Each row was made from one path, in order. Every step used is in the known rows, and no mark comes twice. Write each row's path.
In the rows, zero is written as 128.
Known rows
V-W-U-A: [123 136 121 123 146  40  90 140 157 133 167 100 135 117 135 161 153 190
 163 195 151 107 128 102 140 141 125  84 171 146  94 149 124  87 117 107
 114 170 100 131 171 117 111  76  75 136  86 115 101 112 119 117 119 185
  82 100 129 144  93 136 145 101 102  76 155  96 129 135]
E-A: [135 127 155 182 141 164 110 102 185 116 171 109 126 118 183 124  97 127
  69 177 125 137 158  96 156 134  91 175  82  95 181 112 141 139 121 151
 101 134  66 160 191 110 138  71 209 106 133  86 120 161 162 117 156 117
 135 125 120  91 123  54 165 139 187 153 102 104 119 133]
K-E-A-X-S: [176 111 121 133 161 143 147 122 165 108 147 164  73  76 186  88 108 127
 166 122 146 107 161 130 149 112 138 128 106  35 195  41 108 203 158 141
 149 102  88 166 139 146 152 113 118 133 179 131 128 141 166 138 102 124
 125  96 184 105 110  74 131 176 117 116 152  77 193 205]
K-E-A: [126 141 193 192 151 160 117 124 164  84 162 144 140 123 196 107 111 141
 110 197 124 164 170 127 181 119 112 208  94  77 197  94 115 179 101 126
  93 146  53 149 167  93 152  83 196 106 158  71 105 145 176 123 145 123
 157  93 124 102 114  62 173 157 219 135  71 108 131 135]
F-C-M: [155  94 130 107 175 169 116 137 112 128 100 121 115 166 114 144 134 112
  52 108 151 133 137 108 130  91 155 170  64 143 104 133 171 144 107 148
 132 124 142 137 119 161 169 130 168 102 113 156 117 161 125 120 138  58
 151 139 106 152 129 199 114  93 149 142 127 164  97 160]
E-A-U-W-M-C: [103 141 134 149 133 117 146 102 126 104 159 170 133 146  48 130  97 120
  83 119  92 192 122 162 161 130 116 188  91 161 128 184 135 158 116 119
 132  90 148 119 122 138 150 128 133 143 116  92 119 140  70 167 110 111
 133 130 122 140 175 174 143 119 144 165 131 112 123  69]
Q-S: [129 109  72 108 153 101 139 108 119 149 134  90 100  92 196  93 116 108
 179 105 132 146 147 126 119  85 129 137  23 125  74 143 152 162 139 139
 138 173  85  83 159 134 163 149 130 139 120  76 174 132 185  57 125 133
  90  84 200  93 104  58 181 160 102  99 109 165 139 185]
F-A-M: [137 130 110 106 169 175 163 125  85 174 113  87 121 148 115  99 140 147
  87  67 178 114 139 110  69 134 160 124 130 103 128 124 155  73 129 160
 141 140 119 161 104  91  62 134 157 130 128 186 125 109 103  96 130 117
 167 157 109 115 134 113 117 129 130 191 124 139 121  97]
V-W: [ 79  97 100 161 112  89  95 103 133 141 152  93  81  89 198 153 132 161
 110 113 100 130 146 119 123 104 161 143 133 134  99 157 112 140 133 126
 121 102 152  87 167 124 165  97 106 114 105 154 135 136 203 132  53 135
 148 128 148  81 117 191 206 112 139  61 135 163 140 187]
U-W-M-C: [ 82 133 121 146 128 105 138 108 120 107 143 174 131 124  74 136 105 132
  96 113  88 183 119 168 151 133 124 194  77 179 100 189 133 172 114 115
 121 100 153  92 108 152 168 125 131 144 103 100 162 136 102 156 113  95
 125 110 126 147 169 203 136 124 126 165 131 122 129  97]
K-E-A-N: [141 152 181 120 133 169 166 121 131 109 111 130 110 149 192 101 131  63
 111 140 138 141  92 119 191 120 148 158 131  85 208  97 112 184 134 165
 108  97  98 101 125 114 126 149 167 117 176 102  99 146 148 111 110 100
 151 138 142  81  96  63 111 149 170 119  68 158 140 133]
U-A-F-W-M: [111 143 130 129 106  92 129 138 155 161 154 127 145 131  74 144 116 132
 152 127 121 124 142 123  90 114 131 134 181 153 100 147 138 119 116 109
 134 180 196 165  96 139 132 177 122  81 151 174 161 110 103 156 168 145
 146 124  97 172 115 159 143 128  68 166 159 136 109  94]
U-A: [155 144 106 160 119 100  96 135 148 137 168 109 143  86 166 136 127 152
 167 193 137 104 126 114 114 149 124 134 113 124 121 109 114  60  86 130
  92 190  77 137 177 137 105  74 116 128 116  98 127 125 148  87 115 135
  82  90 128 120 140  83 109 128 139 115 127 103 155 150]
P-M-C: [121 124  93 145 146 184 142 116 104 100 122 160 110 154 140 137 113 112
 121  88  99 199 148 171 145 138 118 188  60 148 117 155 129 136 153 142
 134 103  92  75 126 116 141 114 169 166  87  88 162 143 143 138 101  83
 153  91 118 160 148 177 115 125 165 162  79 125 129 134]
V-W-M-C: [ 85 132 111 120 141 104 134 102 124 105 160 167  89 129  85 142 113 141
  85 103  84 187 142 175 151 105 130 199  95 153  88 180 130 169 132 141
 140  84 168  93 117 118 167 112 126 142  95 119 149 139 127 171  90  90
 150 114 115 141 147 234 170 121 119 145 144 155 129 123]
N-A-U-W-M: [ 82 147 148 140 129  60 119  95 139 145 141 109 147 137 107 128 117 146
 129 121 156 161  88 117 110 107 128 147 129 154 124 155 162 135 140 103
 114 157 169 166  77 168 177 170  84 104 137 143 117 102  57 143 146 149
 114 149 116 108 118 138 126 118  97 151 131  87 117 113]
F-A: [129 139 114 117 182 166 114 132  89 147  89 107 136 118 141 123 141 219
 145 152 152  69 138 125  67 131 148 115 126 107 110 111 116 110  95 124
 106 133 132 131 156 113  97  74 159 146 135 150 134 101 182 108 143 116
 124 115 118 103 137 113 143 141 118 155 129 117 143 153]
P-F: [127 103 156 144  92 221 105 161 104 104 137 111 132 116 199 137 148 112
 174 168 105 177 127 140 124 134 101  48 103  94 147 106  91 144 159  78
 106 161 120 112 131 152 136 107 138 148 128 126 165 127 228 109 163 128
 159 124 137 144 134 148 146 161 164 121  96 122 131 181]
U-W-M: [ 67 139 141 149 129  59 118  99 148 154 144 110 152 117 126 150 116 151
 133 123 142 161  96 109 110 122 135 168  98 162 102 176 154 154 128  85
  93 177 158 134  83 185 197 165 118  96 127 146 169 120 107 141 156 127
 117 124 111 127 113 174 145 121  98 162 128  96 128 137]
K-E: [ 88 144 179 149 142 138 133 151  89  74  91 179 148 116 223 104 149 139
 187 143 113 169 148 174 158 116 157 212 109 100 132  83  98 187 111 102
  97 134  75 106  99  89 178 131 146 121 152 103 153 124 215 121 117 107
 141  88 142 114 105 119 147 158 198  81  54 157 148 178]
P-F-W-U-A-X-S: [186 100  94 110 136 117 140 161 147 132 150 142  80  79 137 122 120 144
 212 141 146  88 150 120 122 126 138  13 162  75 164  67  95 171 158 108
 162 130 134 154 141 168 110 112  58 149 152 155 135 121 140 131 118 170
 104 101 188 160 110 111 105 159  61 105 197  57 182 183]
V-A: [110 111 163 163 150 159  61  92 157 117  98 130  57  71 208 151 142 220
  83 152 114  77 158 132 161 109  97 149 107 106 136  94  98 121  94 136
 134 116 104  97 142 109 139 113 162 117 118 130 103 123 171 131 134 111
 134 110  88  63 120  82 157 127 160 136 122 177 133 177]
C-M: [142 120 128  84 159 137  92 117 121 133 101 103 115 114 151 159 147  95
  70 126 153 154 144 109 120  98 132 172  56 116  95 122 162 120 144 154
 121 149 104 156  99 132 175 127 175  98 113 171 141 142 147 112 146  82
 121 141 104 119 112 151 106 121 142 121 120 140  95 173]
P-F-W-M: [ 90 124 148 125 114 119 128 142 122 150 148 114 121 139 111 154 115 150
 155 135 113 176 138 128  99  99 132  98 151 147 111 155 128 169 133  80
 131 183 204 144  88 154 155 153 125  87 134 173 181 121 134 153 193 138
 169 132 100 178  97 195 150 141  85 174 143 119  99 126]
N-A: [119 135 131 155 117 136  82 107 155  95 122 103 107  86 226  86 120 177
  84 165 152 118 135 124 134 101  77 141 118 123 162  69 154 143 149 199
 119 129 107 145 140 104 147  53 124 106 117  88 121 109 149  91 132 111
 106 125 147  76 111  61 109 150 140 151 114  95 115 165]
K-E-A-F: [153 139 181 167  96 205 126 146 182  90 141 166 176 129 144  98 137  70
 125 158 110 115 163 143 153 149  89 173 155  64 181  82 109 127 136 133
 113 121  84 155 138  94 124 159 185 123 187 114 111 121 183 144 137 137
 166 114 122 114 150  59 170 156 173 119  91 157 133 108]
N-A-X: [181 148  82 102  57 113 114 108 146 138 102  94  98  95 183  89 124 101
 119 116 137  67 108 115 133  98  92 118 106  82 186  44 116 122 182 221
 143 114 126 114 145 115 132  99 126 115 138  79 103 159 134 136 119 117
 128 164 108  52  93  59  68 164 140 109 126  96 129 199]
P-F-W: [107  82 131 184  61 179 118 171  89 136 124 110 128 109 153 152 104 142
 164 140  75 148 162 129 104 130 137  33 168 155 139 139  76 167 104  67
 136 145 190  96 158 147 109 112 126  96 131 153 173 131 193 117 157 157
 169 140 150 174 143 164 153 141 144 131 137 128 106 117]
U-A-N: [161 154 119  94 108 127 153 126 121 144 115 103 111 126 171 120 144  71
 150 138 148 100  61 112 144 142 157 105 145 120 154 105 111  98 122 167
 105 127 114  95 134 142  91 143 113 133 149 118 116 132 128  85  90 108
  98 133 144  96 112  78  64 131 114 102 107 155 156 145]
W-M-C: [ 95 145 124 104 150 129 149 107 112  98 137 183 110 140  87 129 111 119
  93 107  88 190 135 180 149 121 114 210  78 153  93 159 140 161 137 147
 136  91 137 110  98 113 163 122 156 150  99 103 169 144 122 159 129  73
 134 113 110 152 147 196 134 132 128 165 125 149 123 117]
A-U: [130 134 137  92 136 147 162 110  70 118  94 140 135 174 150 110 130  75
 149  73 109 140 111 149  97 129 144 129 133 113 119  96 135  82 158 125
 147  68 112 169 109  81 123 164 123 155 143 146 103 139 132 125 113 135
 108 190 143  87 129  71 120 115 174  53 100 170 125 126]

Which path is each row?
[142 146 133  75 116  96 157 144 114 145  97 107 119 153 135 135 148  92
 153 134 149  97  67 102 151 146 158  61 195 152 142 131 117 125 129 146
 125 119 138  94 128 126  79 152  95 127 135 131 112 126  99 102 121 142
  94 146 149 131  85  96  68 115  88  98 128 143 130 107] : F-W-U-A-N
[178 106 139  90 168 164 113 158 138 125 109 129 143 185  59 148 156  95
  76 129 161 106 134 107 135 111 134 130 124 140 103 134 169 114 114 140
 142 136 143 154 112 155 137 154 145 117 122 165  93 139  88 133 151  93
 146 130 101 183 131 187 110  89 116 132 148 160  94 123] : W-U-A-F-C-M
[160  99 137 150 129 183 153 175 139 109 119 161 169 202  78 105 131 116
 134 118 126  62 115 127 132 148 136 109 179 151 125 120 141 114  88 119
 135 100 150 117 153 151 103 147 125 150 142 109 108 149 122 136 131 111
 147 115 131 178 160 158 139  96 126 124 137 182 135 102] : W-U-A-F-C
[132 147 134 109 152  64 102 148 148 126 143 115 157 127 136 147 150 168
 170 195 155 109 120 104 137 156 112  93 151 145  99 126 134  82 120 111
 106 180  70 147 155 112 107  85 103 142  90  98 120 117 116 104 160 167
  61  99 121 152  93  97 109 111 109  96 137  87 127 127] : W-U-A
[114 112 131 186 107 136 116 133  78 146 105 100 183 127 105 136 127 157
 173 134 134 119  92 118  89 155 152  49 145 145 148 161  95 113  94  43
 102 126 159 111 149 180 109 138  81 153 151 143  89  97 111 112 102 181
 121 156 161 105 189 121 140 117 151 102 125  85 146  92] : P-F-A-U-W
[205 154  65 105  58  89 123 124 137 170 134  99 126  99 143 123 131  83
 176 135 126  59 100 109 120 132 127 111 104  80 156  71  90  63 138 175
 121 157 106 106 173 137 102 118 121 126 141  83 107 168 134 131 106 134
 110 140  96  86 115  76  70 147 138  83 139 101 160 189] : U-A-X
[173 141 121 144  76 163 112 154 170 128 147 139 178 102 127 116 145  79
 165 157 119  76 133 135 106 168  97 118 168  98 124  96 111  40 124 138
 115 153 101 148 146 124  92 151 130 143 162 129 127 107 163 117 118 142
 114 111 124 127 169  75 125 134 120 102 129 159 153 117] : U-A-F
[ 89 139 123 134 132 106 153 106 104 107 137 177 137 146  54 132 105 116
 105  96  88 186 115 175 143 130 125 183  93 172 103 185 132 153 120 115
 135  84 158 108 100 138 155 144 117 153 109 107 137 133  81 164 105 105
 126 134 128 142 175 191 132 115 133 151 130 129 129  83] : A-U-W-M-C
[129 125 121 133 127 154 142 106 130 140 136  83 101 122 174  74 126 120
  43  75 181 149 136 108 116 115 110 143 126 115 164  93 181  95 167 213
 153 135 100 170  94  89  99 120 133 103 113 142 118 111  76  84 123 114
 151 158 131  96 118  78  90 137 144 189 113 122 102 105] : N-A-M
[148 155 136  62 130 101 157 134 120 136  98 109 119 155 149 129 160  83
 151 138 158 103  58 103 158 148 147  77 172 134 141 121 123 115 144 152
 118 120 112  99 117 124  92 152 103 142 132 123 110 125 108  99 120 129
  89 143 141 115  80  87  65 120  95  92 116 145 139 132] : W-U-A-N
[ 79 105 153  89 119  99 144 164 120 120  65 145 161 170 100 149 144 128
 140 102 106 107 142 115 128 154 116  60 221 181  87 150 140 160 165  86
 154  90 149 132 106  78 117 158 128 121 105 155 158 122 135 154 198 180
 113 164 138 182  76 136 146 109  91  85 147 145  78  79] : A-F-W-U
[182 115  89  91 164  97 141 134 157 127 143 149  81  82 154 109 123 141
 194 123 159  80 137 120 123 128 141  71 133  69 150  57 119 153 168 136
 153 116  98 163 131 153 128 113  73 155 148 144 139 132 139 126 107 146
  79 101 182 129  99  91  97 153  67  97 186  65 192 202] : W-U-A-X-S
[105 120 121 181 114 108 121 115  82 152  96 105 180 126 104 133 120 161
 157 113 133 103  91 114  82 156 162  89 142 158 133 162 111 108  89  62
 104 109 153 119 145 168 115 140  89 146 147 143  94 102 101 114  93 177
 104 161 162  90 184 106 136 111 149  96 126  96 145  94] : F-A-U-W
[126 122  98 119 135 120 157 127 108 119 162 148 105 140  61 126 124 121
  73  91 111 169 148 155 158 142 131 147 127 156 111 174 136 106 127 160
 160  93 116 104 135  87  80 104 113 160  78 114 110 130  69 131  74 123
 146 126 133 158 164 179 125 107 139 146 143 143 121  64] : V-W-U-A-M-C
[120  93 134 186  62 165 104 145 143 141  96 139 119  91 121 143 112 153
 117 112  73  60 179 127 111 134 120  93 206 147 131 124  86 126  85 109
 160 103 189 104 150 112  91 159 143  87 155 172 134 113 156 146 132 157
 161 137 126 136 156 111 162 126 126 126 158 190 110  84] : V-A-F-W
[ 99 146 122 125 148 115 147 110  96 115 131 171 139 146  30 132 111 150
 110 109 101 168 118 171 130 128 131 167 104 164 103 184 130 150 107 110
 134  89 172 108 107 139 138 130 117 158 118 116 125 119  76 162 105 111
 132 127 120 145 185 195 134 121 120 165 142 119 130  74] : F-A-U-W-M-C
[151 134 131 117  95 124 107 156 174 127 145 133 171 120 100 137 165 102
 163 156 126  75 135 122 122 161 100  85 208 115 110 121 120  62 147 118
 127 140 118 144 142 111  96 152 100 147 138 141 109  99 144 139 121 175
 113 120 126 146 133 109 152 119  92  76 147 149 133 109] : V-W-U-A-F
[191 155  82  71  82  65 130 133 139 161 117 103 133 127 123 135 147  94
 180 139 139  62  94 104 132 137 118  83 131  95 143  84 102  80 163 162
 134 149 102 116 154 120 102 123 110 138 122  86 102 163 112 146 135 153
  96 152  94 109  80  83  69 139 116  71 143  91 140 176] : W-U-A-X
[120 139 114 135 109 125 142 136 125 114 155 181 129 130  34 135 102 125
 112 121  77 158 150 175 137 131 114 167 139 167  99 166 122 137 104 132
 149 107 177 112 120 123 117 130 130 131 119 118 150 128  94 165 118 113
 141 109 113 180 175 194 132 124 104 174 156 145 124  65] : U-A-F-W-M-C
[ 87 150 144 127 154  73 130 102 120 161 129 110 157 148  75 143 123 160
 152 116 153 144  91 117  83 115 147 135 132 148 108 171 150 127 123  76
 109 160 178 160  79 170 162 175  96 114 144 164 123 102  70 151 148 151
 123 148 105 121 128 158 139 115  91 152 135  96 125 108] : F-A-U-W-M
[ 93 107 166 104 125 108 137 156 143 121  88 138 161 173  94 150 134 132
 119 124 111 110 153 102 138 153 104  65 220 168 112 152 144 164 159  90
 153  99 140 144 126  79 110 142 142 114 111 141 138 127 123 157 203 187
 123 160 133 180  79 118 157 111 102 102 148 129  71  67] : E-A-F-W-U
[130 128  97 115 156 187 171 123  74 121 121 157 110 143  64 102 120 131
  64  71 112 154 150 168 123 142 138 162 102 134 121 153 134 116 117 168
 156  74 126 107 124  85  74 104 157 164 106 128 130 130 100 125  93  85
 160 134 124 140 187 162 116 129 151 188 130 151 126  70] : F-A-M-C
[ 82 140 160 140 142  70 112  89 141 149 136 118 132 133 100 151 126 159
 130 116 145 147  96 119 117 111 135 149 123 146 114 163 142 127 123  82
 119 154 170 150  78 168 174 188  99 107 142 158 112 107  66 158 145 148
 122 142  97 106 121 143 145 111 104 145 135 116 122 116] : V-A-U-W-M
[167  87 146 114 159 208 107 157 106 119 114 111 115 172 112 152 144 102
  76 137 147 158 137 116 136  92 143 115  72 126 124 134 151 150 115 121
 132 146 155 132 117 183 156 126 157 114 119 162 117 153 137 122 152  72
 177 132 109 174 138 220 121 109 152 153 126 154  98 164] : P-F-C-M
[140 134 123 101 148 105 156 133 122 160 152  90 134 154 111 117 144 110
 106  98 181 140 126  97 116 151 136 111 149 129 121 133 169  52 142 153
 141 169  79 172 103  92  72 146 118 128  98 150 115 116  56  94 142 151
 122 143 115 148 104  98  89 108 123 150 127 117 111  81] : W-U-A-M
